What can hang from each mark:
Z_754: Z_245 Z_367
Z_333: Z_773 Z_926
Z_245: Z_154 Z_754 Z_773
Z_367: Z_754
Z_773: Z_245 Z_333
Z_154: Z_245 Z_577
Z_577: Z_154

Each row was made from one small tree. Brackets hold a mark, then the marks that hang from it, in the order of their numbers. Every link used is in the known rows. Write each row's tree.
Known rows:
[Z_333 [Z_773 Z_245]]: 0.10	-0.75	-0.49	0.33	-0.20	2.04	-1.40	-0.98	0.17	-0.76	1.38	1.10	-1.84	0.09	0.41	0.52	-0.45	0.37
[Z_754 [Z_245 [Z_154 Z_577] [Z_773 [Z_333 Z_926]]] Z_367]: 2.58	-2.57	0.52	-0.46	2.06	3.79	0.20	-4.17	2.42	-1.67	3.73	-0.49	0.51	-0.47	-2.02	2.40	3.69	1.53
[Z_754 Z_245]: 0.90	-1.62	-0.86	-0.64	3.19	1.39	-1.50	-1.01	1.28	-0.83	0.05	-0.98	0.10	-0.56	-2.14	0.12	0.77	1.05
[Z_577 [Z_154 [Z_245 [Z_754 Z_367] [Z_773 [Z_333 Z_926]]]]]: 2.22	-1.83	2.10	-2.03	1.97	3.13	-0.55	-1.84	-0.23	0.73	5.49	-0.82	-1.26	-1.36	-1.28	1.59	2.46	0.18
[Z_367 [Z_754 [Z_245 Z_154 [Z_773 [Z_333 Z_926]]]]]: 2.80	-1.98	-0.86	1.07	2.96	2.46	-0.41	-2.77	2.20	-1.74	2.77	-1.12	-0.87	-0.55	-1.26	2.42	1.03	-0.41
[Z_333 [Z_773 [Z_245 [Z_154 Z_577] [Z_754 Z_367]]] Z_926]: 1.66	0.32	1.21	-0.81	-1.04	3.89	-0.04	-4.83	0.40	1.58	4.30	0.43	-1.44	0.54	-1.45	1.94	2.38	1.38
[Z_154 [Z_245 Z_754 [Z_773 [Z_333 Z_926]]] Z_577]: 1.72	-1.26	2.60	-0.82	1.69	2.57	0.28	-1.98	-0.36	0.95	4.41	-0.04	-2.78	-0.68	-1.80	-0.21	3.09	1.97
[Z_333 Z_773 Z_926]: -0.20	-0.29	0.28	-0.02	-1.54	0.63	-0.19	-0.24	0.11	0.02	0.66	0.99	-1.43	0.18	1.69	-1.20	0.54	-0.19
[Z_367 [Z_754 [Z_245 [Z_154 Z_577] [Z_773 [Z_333 Z_926]]]]]: 2.19	-2.01	0.78	0.08	3.04	3.48	-0.94	-3.65	2.05	-1.06	3.08	-0.48	-0.19	-0.53	-2.31	2.31	2.29	1.21
[Z_245 Z_154 [Z_754 Z_367] [Z_773 [Z_333 Z_926]]]: 3.33	-0.67	-0.37	0.22	1.61	2.75	1.46	-2.93	0.76	-0.81	4.38	-1.26	-1.45	0.03	-0.81	1.90	2.64	0.31
[Z_367 [Z_754 [Z_245 Z_773]]]: 1.50	-1.45	-1.29	-0.06	5.79	2.68	-2.43	-1.17	0.50	-1.28	1.76	-2.42	1.37	-2.20	-1.77	1.73	0.97	0.78
[Z_577 [Z_154 [Z_245 Z_754 [Z_773 [Z_333 Z_926]]]]]: 2.20	-1.51	2.25	-1.36	1.77	2.01	-0.23	-0.80	0.31	0.42	4.28	0.02	-2.94	-0.98	-1.78	0.80	2.09	0.98
[Z_245 [Z_154 Z_577] [Z_754 Z_367] [Z_773 [Z_333 Z_926]]]: 2.83	-0.78	1.32	-0.80	1.80	3.68	1.01	-3.85	0.59	-0.08	4.72	-0.59	-0.85	0.05	-1.84	1.66	3.98	1.85
[Z_754 [Z_245 Z_154 [Z_773 [Z_333 Z_926]]] Z_367]: 3.13	-2.34	-1.09	0.50	1.91	2.74	0.58	-3.26	2.62	-2.33	3.38	-1.09	-0.15	-0.59	-0.90	2.53	2.27	0.05
[Z_773 [Z_245 [Z_154 Z_577] [Z_754 Z_367]] Z_333]: 2.16	-1.24	1.12	-1.11	1.57	4.45	-0.57	-4.92	0.53	0.50	4.21	0.06	-1.51	1.26	-3.35	2.67	1.86	1.58
[Z_367 [Z_754 [Z_245 [Z_154 Z_577]]]]: 1.01	-1.57	0.99	-1.47	4.53	3.21	-2.88	-3.89	0.58	-0.21	1.31	-0.96	1.16	-0.74	-5.04	2.00	1.54	1.77
[Z_245 [Z_154 Z_577] [Z_754 Z_367]]: 1.53	-0.25	1.61	-2.37	3.30	3.33	-1.06	-4.02	-0.82	0.69	2.97	-1.19	0.49	-0.21	-4.66	1.45	3.12	2.44
[Z_577 [Z_154 [Z_245 Z_773]]]: 0.92	-2.06	1.90	-1.95	4.16	2.21	-2.87	-0.16	-1.14	-1.52	3.10	-0.39	-0.81	-2.64	-3.53	1.06	1.74	2.04

Which tree is each row?
1.91	0.19	-0.60	-0.09	0.61	3.44	-0.50	-4.29	0.23	0.05	3.71	-0.57	-1.19	-0.03	-2.05	2.84	0.93	0.31 => [Z_333 [Z_773 [Z_245 Z_154 [Z_754 Z_367]]]]
2.38	-0.24	1.01	-1.56	4.73	3.97	-0.68	-3.74	-0.76	-0.73	4.23	-1.87	0.84	-1.51	-4.47	2.20	4.28	3.37 => [Z_245 [Z_154 Z_577] [Z_754 Z_367] Z_773]
1.26	-2.60	2.27	-1.24	1.28	1.81	-1.11	-0.13	0.19	-0.93	3.55	0.80	-2.46	-1.13	-0.91	0.64	1.53	0.61 => [Z_577 [Z_154 [Z_245 [Z_773 [Z_333 Z_926]]]]]
2.27	-2.81	0.20	-0.70	3.84	4.28	-0.75	-4.40	1.96	-2.52	3.46	-0.71	1.40	-0.92	-3.65	3.12	3.54	2.14 => [Z_754 [Z_245 [Z_154 Z_577] [Z_773 Z_333]] Z_367]
2.11	-1.54	-0.01	0.91	-1.01	1.71	0.25	-2.26	1.49	-0.87	2.25	1.36	-4.26	1.93	-0.26	1.00	-0.43	-0.21 => [Z_773 [Z_245 Z_154] [Z_333 Z_926]]
2.24	-1.44	0.82	-0.69	1.65	2.68	0.58	-1.97	-0.62	0.69	5.17	-1.50	-1.82	-1.15	-0.06	0.78	1.98	-0.35 => [Z_154 [Z_245 [Z_754 Z_367] [Z_773 [Z_333 Z_926]]]]
1.84	-1.82	-0.37	0.70	0.84	2.22	-0.68	-2.43	1.06	-1.84	2.08	0.93	-3.31	1.49	-1.99	1.80	-0.49	0.35 => [Z_773 [Z_245 Z_154] Z_333]
1.52	-1.56	-0.22	0.61	0.83	1.27	0.54	0.20	0.82	-1.64	2.03	0.19	-2.11	0.11	1.57	-0.48	1.22	0.41 => [Z_245 [Z_773 [Z_333 Z_926]]]
2.45	-0.97	1.45	-0.92	-0.09	3.98	0.37	-4.76	0.96	1.54	4.41	0.27	-2.41	1.81	-1.75	1.88	1.98	1.08 => [Z_773 [Z_245 [Z_154 Z_577] [Z_754 Z_367]] [Z_333 Z_926]]
2.11	-2.20	-0.99	0.89	1.71	1.67	0.48	-0.73	2.74	-1.63	1.84	-0.35	-1.22	-0.30	0.56	0.41	1.56	0.57 => [Z_754 [Z_245 [Z_773 [Z_333 Z_926]]]]
1.25	0.66	-0.24	0.47	-1.37	1.77	0.45	-1.53	0.65	1.59	2.42	0.50	-3.21	0.69	1.08	-0.08	0.37	0.33 => [Z_333 [Z_773 [Z_245 Z_754]] Z_926]
2.60	-0.48	1.59	0.01	1.65	2.59	1.23	-2.82	1.06	-0.52	3.54	0.16	-2.40	0.44	-2.43	0.86	3.59	2.68 => [Z_245 [Z_154 Z_577] Z_754 [Z_773 [Z_333 Z_926]]]
1.17	-1.20	1.25	-0.79	2.10	2.88	-1.81	-3.03	0.05	-0.81	2.19	0.75	-1.93	0.47	-3.93	1.34	1.33	2.82 => [Z_773 [Z_245 [Z_154 Z_577]]]
2.68	-1.11	-0.46	-0.18	1.53	3.58	-0.03	-4.09	0.73	-0.11	3.88	-0.69	-2.16	1.12	-2.33	2.79	0.46	0.02 => [Z_773 [Z_245 Z_154 [Z_754 Z_367]] Z_333]
1.92	-1.94	-1.54	-0.58	4.71	3.01	-1.46	-1.68	0.86	-1.88	2.49	-2.43	2.11	-2.17	-1.45	1.72	2.20	1.12 => [Z_754 [Z_245 Z_773] Z_367]
1.73	-1.64	2.42	-1.62	1.82	3.65	0.13	-2.91	-0.78	1.34	5.60	-0.81	-1.16	-1.07	-1.17	0.65	3.43	1.17 => [Z_154 [Z_245 [Z_754 Z_367] [Z_773 [Z_333 Z_926]]] Z_577]
2.41	-0.95	1.11	-1.04	3.64	4.18	0.09	-4.06	0.18	-1.04	4.36	-0.99	0.12	-0.46	-3.50	2.36	3.84	2.44 => [Z_245 [Z_154 Z_577] [Z_754 Z_367] [Z_773 Z_333]]
2.06	-0.19	-0.74	-0.91	4.57	2.87	-0.56	-1.33	-0.90	-0.43	3.38	-2.56	0.70	-1.75	-1.34	1.00	2.43	1.49 => [Z_245 [Z_754 Z_367] Z_773]
1.18	-0.30	-0.22	1.05	-1.86	1.65	-0.11	-2.34	0.98	-0.79	2.14	1.34	-3.28	0.75	-0.05	1.10	0.06	0.07 => [Z_333 [Z_773 [Z_245 Z_154]] Z_926]
1.99	-2.14	1.88	-2.34	3.72	3.55	-1.40	-2.01	-0.64	-0.22	5.20	-1.08	-0.29	-1.84	-2.97	2.36	2.30	0.82 => [Z_577 [Z_154 [Z_245 [Z_754 Z_367] [Z_773 Z_333]]]]
2.26	-0.73	1.26	-0.19	3.45	3.13	0.42	-3.04	0.67	-1.50	3.30	-0.08	-1.54	-0.01	-4.14	1.58	3.51	3.16 => [Z_245 [Z_154 Z_577] Z_754 [Z_773 Z_333]]
